Known rows, with every step that occurs
zefed -> lotak: [  3  19   6   3  -1  -4  -4  -1  10  -9   9 -13 -19 -12   8   2   2 -10
  -6  -9  18  -5  -2  17   0  20   6  -1  -7   2  -7 -11  -4   4   2   2
  13 -23   0  -3  -7  -5   7  -4   4  -8 -17  -6   3   0   0  -7  -8  15
  10   9   1]
karo -> fizo -> sizo -> goze -> zefed -> lotak: [  7  22   7  -4 -11 -16  -4   4  16   6  24  -6 -16 -24   7   6  11  -5
   3  -3  16  -9   3   5  -1  19 -12   0  11 -13   0 -15   0  14  -1   9
  -7 -27   4   2  -1   4   9   4   4  -9 -20 -11   7   3   9   3 -18   6
   5   8  -6]
karo -> goze: [ -1  34   3  -2  -7  -2   1  -2  14  -7  -3 -21 -35 -10  10  11   5  -7
  -7  -3  10 -13   1  19  -3  15  12  -3  -3   3 -11  -9 -11  -1  -4  -1
  14 -16   1   2   0 -23  10  -7  15  -7 -21  -7   9  -4 -11  -6  -5  16
   5  -3   4]
goze -> karo -> fizo: [  4  25 -11   0  -5 -12  22  -7   8   3   8  -1 -18  -9   7   4   5 -12
 -15   1   6 -10  -3  13   6  13   5   4   1  -1 -16 -14  -8   8   0   6
   7 -16   2  -5   0 -15  12   4   3   0 -16  -8   4   5  -4   0 -11   7
  22   6   2]
sizo -> goze -> karo -> fizo -> zefed -> lotak: [  3  19   5  -2 -15 -16   6  -2  17   6  22  -2 -14  -6   2   6  13 -10
   2  -5  11  -9  -9  15   3  15  -4  -4  13 -18  -5 -11  -4  13   5  11
  -2 -12   9   7  -6   8  18   6   6   1 -16  -9   7   0   5   1  -3  -2
  15   6 -15]
zefed -> lotak -> karo: [  6  16   0   6  -5  -3  -5  -2  12  -9  12 -11 -19 -13   3   5   4  -7
 -12  -9  22  -1  -2   4  -3  22   4   3 -14  -4  -5 -10   5   3  -1   3
  17 -14   3  -3  -4  -7  11  -1   2  -2 -12  -1   0  -7   1  -4 -15   8
   6   1  -4]
zefed -> goze: [  1  35   4   7 -10  -6   8  -3   8   0   7  -6 -35 -17   3   8   7  -6
  -7  -2  13 -17  -1  15  -1  14  11  -5   2   0 -14 -14  -5  -2  -3  -5
  11 -17   8   4  -1 -12   5  -5   2  -7 -23  -9  12  -8  -4 -11 -10  10
   7  -4   6]
goze -> zefed -> lotak: [  1  22   7   5  -1  -5   4  -1   9  -4  12 -18 -11 -12   9  -5   8  -6
  -9  -4  17 -13  -2  15   0  24  -2   3  -1  -6  -2  -9  -8   8  -2   5
   8 -21   5  -1  -7   0   0   0  -3  -8 -18 -13   6   4  -3  -2 -10  14
   9  11   2]
muzed -> fizo -> zefed -> lotak -> sizo: [  2  11   8   1  -9   7  11  -2   8 -12  12  -7 -19  -7  10   8  18   2
  -9 -16  12   3 -14  28  -7  12   3   1   3 -13   1   4  -7   6   0  -1
   4 -14   1   4 -13  11   9 -11   5  -6  -1  -2  -6  -8   4   1  -1  -3
   8  11 -21]
muzed -> fizo: [  3  20   2   1   3  -4  17  -3   7  -4  -2 -11 -28 -10  12   7   3  -1
 -13  -2  17  -7  -4  24  -1   7  13  -3  -2   3 -15  -1 -12   1  -6  -4
   9 -20   3  -1   2 -10   9  -8   3  -5  -9  -2  -1  -3  -4  -4  -9   7
  11   7   0]
fizo -> sizo -> goze -> zefed -> lotak -> karo: [  0  22   6   0 -10 -18  -8   6  16  -6  25  -8 -12 -20  -1   2   9   3
   1   0  16 -14   4  -6   1  18 -12   0   0 -20   3 -10  11  16   0   7
  -1 -17  13   2  -1   8  12   1  -8  -6 -15  -6   6  -8   8  -3 -30   7
   4   4  -9]
fizo -> karo -> goze -> zefed: [ -6  32   4  -2 -14  -4  12   0  17  -2   0 -29 -27 -11   1   8  12  -4
  -5  -4   9 -18   0  13   2  20   6  -3   7  -8  -8   0 -19   5  -5   4
   3 -19   9  -2   0  -7   7   5   8  -9 -16 -15  15  -1 -13   0  -9  16
   5   1  -1]
karo -> fizo -> sizo -> goze -> zefed: [  3  32  -2  -5 -12 -19   9   1  16   4  15  -4 -23 -20   5   9   9   0
   0   9  16 -17   6   4  -1  11  -5  -3  10 -11  -7 -13  -5  15  -1   4
 -10 -23  10  -2   3  -3   9  -1   4  -8 -20  -9   7   6   3   1 -19   5
  11   5  -6]
goze -> zefed: [ -1  29   0   3   1  -7  14   1   8  -6   6 -16 -18  -8   8  -1   5  -2
 -12   5  17 -22   1  16   2  17   3   1   0  -4  -9 -11 -12   9  -3   0
   4 -17   9  -8  -1  -7  -1  -2  -1 -10 -17 -11   6   5 -11  -8 -15  15
  13  10   4]
fizo -> sizo -> goze -> zefed: [ -8  31   5  -5  -7 -24   5   2  13  -2  13  -6 -21 -18   2   4   8   6
   1  10  13 -25   2   7   6   7  -2  -6   8 -12  -8  -9  -5  14   1  -1
  -7 -24  11   0   2  -1   9  -6  -3 -11 -18 -10   6  -3  -2  -7 -24  14
   9   3   0]
zefed -> lotak -> karo -> goze: [  8  24   6   2 -10   2 -11  -4  17  -7   8 -18 -23 -14   3  11   7  -9
  -8 -15  12  -4   4   6  -4  23   3   3 -12  -5  -1  -9   2   1  -4   7
  19 -11   1   3   0 -10  14  -1  10  -3 -18  -3   8  -9  -1  -5  -9  10
   2  -4  -5]
karo -> goze -> zefed -> lotak: [  3  28  11  -2  -6   2  -4  -1  16  -4   8 -28 -15 -15   9   3  12  -7
  -3 -12  10 -18   4  16   0  28  -3   4   3  -8   2  -9  -6   3  -5   8
   8 -20   4  -1  -3  -6   7   1   5  -9 -23 -15  11  -2 -10  -3  -4  16
   1   7   2]
goze -> karo: [ -7  28  -5   0  -2 -14  15   0   6  -7   5  -4 -18  -6   5   1   0  -7
 -11   7   5 -16  -5  14  10  10   9   0  -2   0 -18 -11  -6   8   1   4
   7 -16   5  -4   0 -11   9  -3  -5  -3 -13  -9   2  -2  -4  -9 -16  17
  19   5   7]
karo -> fizo -> zefed -> lotak -> sizo -> goze: [  7  16   8  -3 -23  -2   4   0  15  -3  20  -4 -22  -7   3  16  18  -8
   4 -17  14  -4  -7  20 -10  15  -3  -2   6 -20   3  -9  -1  11   7   3
  -2 -16   6   4  -9   8  14  -5  15  -4 -14  -5   2  -4   9   6   1  -5
   9   0 -25]
lotak -> sizo -> goze: [-10  21  -1  -2 -14  -7   8   3  10  -8   7  -3 -26  -3   4  12   4  -2
   1  -4   9 -19  -2  19  -4   2   9  -4  -1 -10  -7 -11   2  10   5  -3
  -3 -22  10  -5  -1  -5  14 -10   5  -9 -13  -4  -1 -12   3  -5 -16  13
  13  -6  -9]
zefed -> lotak -> sizo -> goze -> karo -> fizo: [  4  13  -1  -6 -16  -8  12   2  10   5  22   7  -7  -7   4   8   6 -11
   3 -16   4  -7  -8  12   0  14  -3   0   5 -15   1 -13  10  15   7  11
  -5 -19   2  -6  -5   3  19   5   4   1 -11  -9   0 -10  11   5 -10   4
  19  -2 -12]
lotak -> zefed -> goze -> karo -> fizo: [  2  41  -1  -1 -11  -7  26  -2  11  12  16   9 -22 -14   1   3   8  -6
 -13  -6   2 -14  -1   4  -2  17  -7   3   6 -12   1 -15   6  16   0   7
   7  -8  14   4   1 -10  13   6  -3 -10 -17 -20   8  -2   7  -9 -11   2
  15  -7   1]
lotak -> karo -> goze: [  3  32  -2  -1 -10  -2  -1  -1  16  -7   0 -19 -31 -12   4  16   6  -7
 -11  -3  13 -11   5   7  -5  17   7   3 -12  -4  -7  -8  -4   0  -7   1
  19  -9   6   0   2 -22  15  -5  13  -3 -19  -3   7  -8  -5  -6 -14   9
   2  -7  -3]

Rows
[  8  18   2  -2 -18   7   4  -4  12 -10  15  -5 -22  -8   7  13  20  -7
  -9 -19  14   7  -9  21 -10  21   2   1  -1 -11   2  -7 -11   8   7   3
   7 -16   2   0 -13   4   8  -2  13 -10  -8  -6  -2   6   5   9   2  -6
   8   4 -19]  karo -> fizo -> zefed -> lotak -> sizo
[  0  36   0  -2  -7  -1   6   0  15  -6   4 -26 -19 -10   5   9  12  -2
 -13   1  11 -22   5   3   0  20   0   6  -4 -11  -3  -6  -5   4  -7   6
  11  -5  14  -3   6 -14   7  -2   8  -3 -20 -11  13  -5  -9  -5 -17  10
   2   0  -3]  lotak -> karo -> goze -> zefed
[ -8  39   6   4  -7  -8  20   0   9   4  13   2 -20 -15  -1  -3   3  -2
 -10  -2   0 -21  -3   6   3  15  -5   1   4 -12  -3 -12   8  14   2   3
   7  -5  17   5  -2  -6  14   2  -8 -11 -16 -19   4  -8   2 -13 -15  11
  14  -4   4]  lotak -> zefed -> goze -> karo
[ -1  25  -2  -2 -16 -17  18  -4  17   4  15   1 -22  -2   1  11  13  -6
  -4   6   7 -17  -9  18   4   7   2  -5  12 -16 -16 -12 -12   9   4   5
  -5  -8  13   6  -1  -1  16  -1   8   1 -17  -9   8   1  -2  -2  -8   0
  17   5 -14]  sizo -> goze -> karo -> fizo -> zefed
[ 12  22  -9   4  -8  -7  13  -5  13  -2   6  -8 -28 -15   4  14   7  -7
 -21  -1  20   0   3   2  -6  16   9   2 -13  -4 -10 -10  -5   3  -2   4
  16 -11   6  -4   4 -18  10   1   9  -5 -17   1   4   2   0   0 -15  -1
  11   2  -6]  lotak -> karo -> fizo
[  5  20   3   7   0  -3   2   0  12  -9  16 -16  -6 -11   4  -2   6  -2
 -12  -5  19 -12   1   3  -2  26  -4   6 -10 -13   2  -5   3  10  -3  10
  12 -10   8  -4  -2   1   3   4  -4  -4 -15 -10   4  -2   0  -3 -19  10
   7  12  -4]  goze -> zefed -> lotak -> karo
[  2  38  -3  -5 -17 -19  14  -4  11   5  18  13 -29 -28   4   7  11  -7
  -7   2   0  -8   1   4   6  11  -1  -1   9  -5 -13 -16   0   9  -3   5
   4 -20   3   4  -2 -12  11   7  -1  -2 -17  -9  10   1   5  -1 -16   4
  12  -6   4]  zefed -> goze -> karo -> fizo -> sizo
[ 12  20   1  -1 -17 -17  -8   0  19   1  25   2 -24 -24   2  14  10  -2
   0  -7  17   0   7  -5  -6  13  -5  -1  -8 -13   0 -14  11  10   0   8
   2 -18   4   3  -1  -1  18   3   8  -4 -16  -1   3  -7  15   2 -20  -1
   9  -2 -15]  zefed -> lotak -> karo -> fizo -> sizo -> goze
[-10  25  -2  -2  -7 -19  14   3   9  -1  11  -1 -18  -3   2   5   0  -6
   0   7   6 -25  -4  14   8   3   5  -6   2  -9 -16 -14   0   9   1   3
  -3 -15   9   0   2  -6  18  -3  -3   1 -17  -7   4 -10  -2 -10 -19  17
  22   1   2]  sizo -> goze -> karo
[ -7  12   9  -4 -10  -7  16   1  12  -5  19   3  -6  -3   4   6  12  -1
   6 -14   3 -12 -17  24   1   6  -5  -4  14 -21   2   2   5  14   4   6
 -10 -13   8   7  -9  21  18  -4  -5   0  -1  -4  -1 -20   3   2  -8   0
  15   5 -23]  muzed -> fizo -> zefed -> lotak -> sizo -> goze -> karo
[ -9  19   6  -2 -17  -9   8   1  12 -10  22   2  -8   0  -1   6  13  -5
   4 -11   3 -15 -14  16   3  12  -4  -3   9 -22   0  -6   2  17  10   7
  -8 -11  10   6 -10  16  15  -7  -1   0  -6  -8   1 -11   3  -1  -8   7
  14   1 -19]  fizo -> zefed -> lotak -> sizo -> goze -> karo
[  2  22  -5  -3 -10 -18  19   0  13   8  11   1 -19  -9   3  12   3 -11
  -3   4   6 -17  -1  13   5   8   2  -5   7 -11 -14 -15  -3  11   1   6
  -2 -18   9  -2   2 -11  18   4   6   0 -20  -6   7  -3   5  -3 -13   7
  22   2  -3]  sizo -> goze -> karo -> fizo
[  7  22   2   2 -11  -6  11  -7  13  -3  19  -2 -10  -9   5   1  14  -9
 -11  -7  10  -1  -9  13   3  23  -4   1   6 -10  -9 -12 -11   8   5   9
   6 -12   2   5  -8   0   9   7   7   0 -15 -11   6  10   2   3   0  -1
  15  11 -10]  goze -> karo -> fizo -> zefed -> lotak
[  7  29 -10  -1 -11 -14   6  -4  13  -6  11   0 -31 -21   3  16   8   0
 -19   2  18   4   4  -5  -2  12   5   2 -10  -5 -10 -12  -3   7  -4   1
  11 -17   3  -2   1 -14  12  -2   9  -6 -13   0   2   4   3   0 -22   0
   8   0  -6]  lotak -> karo -> fizo -> sizo
[  3  21  10   6  -8  -2  -1  -5  13 -12  13 -15 -22  -7   3   4  12  -6
  -9  -8  18  -4  -9  20  -1  17   3  -3  -1  -2  -8  -8 -14   2   3  -1
  10 -15   1   5 -10   4   6  -8   4  -7 -13  -8   3   5  -3  -4  -1   7
   6  10  -7]  fizo -> zefed -> lotak
[  3  25   8  -1 -13  -2   1   0  18  -1   9 -31 -19 -15   4   6  14  -7
  -1 -14   9 -10   2  15   0  29  -2   0   9 -10  -1  -1 -12   4  -6  12
   2 -22   5  -1  -5   2   5   9   6  -8 -17 -18  12  -2  -6  -1  -4  15
   3   4  -5]  fizo -> karo -> goze -> zefed -> lotak
[ -2  18  14  -3  -3 -16   4   4  12   1  17  -7 -13 -22   6   1   7   4
   5  -5  15 -12   0  14   0  10 -11  -5  11 -14   1  -2   5  14  -5   3
 -10 -24   3   4  -4  14   8   1  -6 -10 -12  -5   3 -10   5  -1 -18   4
   6  11  -8]  muzed -> fizo -> sizo -> goze -> zefed -> lotak
[  0  26   8  -5 -12   8  -2   1  12  -8  11 -20 -12 -11   7   6  12  -5
   0 -19   4 -17   0  15  -5  27  -3   7   5 -11   8  -6   2  11   0   9
   5 -17   3  -6  -7  -1   4  -4   9  -9 -15 -14   7  -7  -3   4  -5  13
   0   0  -7]  karo -> goze -> zefed -> lotak -> sizo
[  8  14   7   7  -2  -1   7  -4  15 -12  15 -13 -16  -8   4   9  16   1
 -15 -13  20   5  -9  16  -7  15   2  -2  -5 -11  -4   2  -5   2  -6   2
  12  -4   6   9  -6   7  11  -3   1  -4  -4   1   0  -6   0   0  -7  -6
   3  10 -19]  muzed -> fizo -> zefed -> lotak -> karo
[ -3  13   6  -2 -15  -6  -2   4  11  -6  13  -4 -19  -7   6  10   7  -3
   7 -15  13 -12  -3  19  -7  14   5  -5  -1 -12   1 -11  10  12   5   2
   0 -24   3  -3  -7   3  13  -8   1  -9 -12  -3  -1 -13   9  -3 -10  14
  12  -5 -11]  zefed -> lotak -> sizo -> goze
[ -2  22   6  -3  -5 -22   9   3  11   0   8  -1 -33 -18   6  11   5   5
   2   5  14 -10   0  17   1  -3   6  -9   7  -6 -11  -6   1   9  -6  -9
  -6 -24   4   6   1  -3  16  -9  -2  -7  -9   3   1 -11   3  -6 -20   9
  11   2  -5]  muzed -> fizo -> sizo -> goze
[  1  32  -9  -5 -11 -20  12  -4   9  -1  11   9 -23 -21   7   6   6  -5
 -12   6   4  -3  -2   3   4   9   0   2   4  -1 -15 -15  -5  12   0   5
   2 -21  -1  -2  -1 -13  10   1   3  -6 -11  -3   2   6   4   1 -18   7
  19   4   1]  goze -> karo -> fizo -> sizo
[ -4  31   7   4  -9  -8  29  -5  11  -1  11   2 -24 -10   4   3  14  -3
 -10   0   1 -12 -14  23   4  10   0  -5  14 -11 -13  -3  -9   5  -4  -3
   2  -5  11  13  -4   5  11  -2  -6  -3  -9  -6   9 -13  -4  -6  -5  -2
   8   3  -8]  muzed -> fizo -> zefed -> goze -> karo
[-13  23  -3  -7 -12 -15  15   3   8  -4   9   5 -13   0   4   8   3  -4
   2   2  -1 -23  -7  14   4   2   3  -4   4 -13  -7  -9   8  17   5   3
  -6 -15  10  -4  -2  -2  17  -5  -2  -2  -9  -6  -2 -16   3  -5 -18  16
  22  -3  -7]  lotak -> sizo -> goze -> karo
[  5  29  -4   1  -9  -3  14  -7  15  -5   8 -10 -30  -8   4  12  15  -6
 -18   1  17  -2  -6  19  -5  16   6   0   1  -4 -15  -8 -20   3   1  -1
   9 -14   6   1  -6 -10   5  -5  17  -8 -17  -6   5  14  -6   2   0  -3
  10  10 -10]  karo -> fizo -> zefed
[ -7  15   4  -4 -12 -11   4   3   7  -5  18   2  -5  -2   2   3   4  -7
   8 -11  -1 -18  -8  15   3   9  -2  -2   3 -14   1 -11  14  17  10   7
  -5 -19   7  -2  -9   6  17   0  -4  -1 -10 -10   0 -16  11  -3 -16  16
  16  -3  -6]  zefed -> lotak -> sizo -> goze -> karo
[  6  29  -4  -2 -10 -21   8   1  18   2  20  -4 -20 -22   0  12   9   2
  -7   9  16 -12   7  -8  -2  10  -8   0   1 -20  -3 -10   3  15  -5   8
  -5 -13  14  -1   5  -3  14   3   3  -6 -18  -4   8  -1   5   0 -29  -1
  11  -1 -14]  lotak -> karo -> fizo -> sizo -> goze -> zefed
[ -5  33   0   4  -7 -13  15  -4   9   1  12   0 -22 -14   5   3   5 -10
  -6   1   2 -20  -1  14   6  12   5  -4   5  -5 -15 -15  -3   3  -1   2
   6 -13   7   5  -1  -9  10   2  -8  -4 -19 -11  12 -10  -2 -10 -14  13
  14  -5   8]  zefed -> goze -> karo
[  3  27   0  -6 -14 -20   5  -1  13   4  11   1 -37 -20   4  16   7  -2
   0   6  16  -9   4  10  -3   4   5  -6   3  -5 -10 -15  -4  10  -2  -1
  -4 -26   3   2   0 -10  16  -3   9  -8 -19  -3   3   3   7  -1 -19   6
  15   0  -6]  karo -> fizo -> sizo -> goze
[ -3  19   6   3 -14   3   0  -3  10 -17  14  -8 -19  -4   4   6  15  -3
  -7 -14  12  -3 -11  19  -5  17   5   1  -2  -8   0  -4  -8  10   8   3
   8 -14   3   1 -12  10   4 -12   6  -9  -8  -6  -2   1   1   2  -4   5
   7   3 -16]  fizo -> zefed -> lotak -> sizo
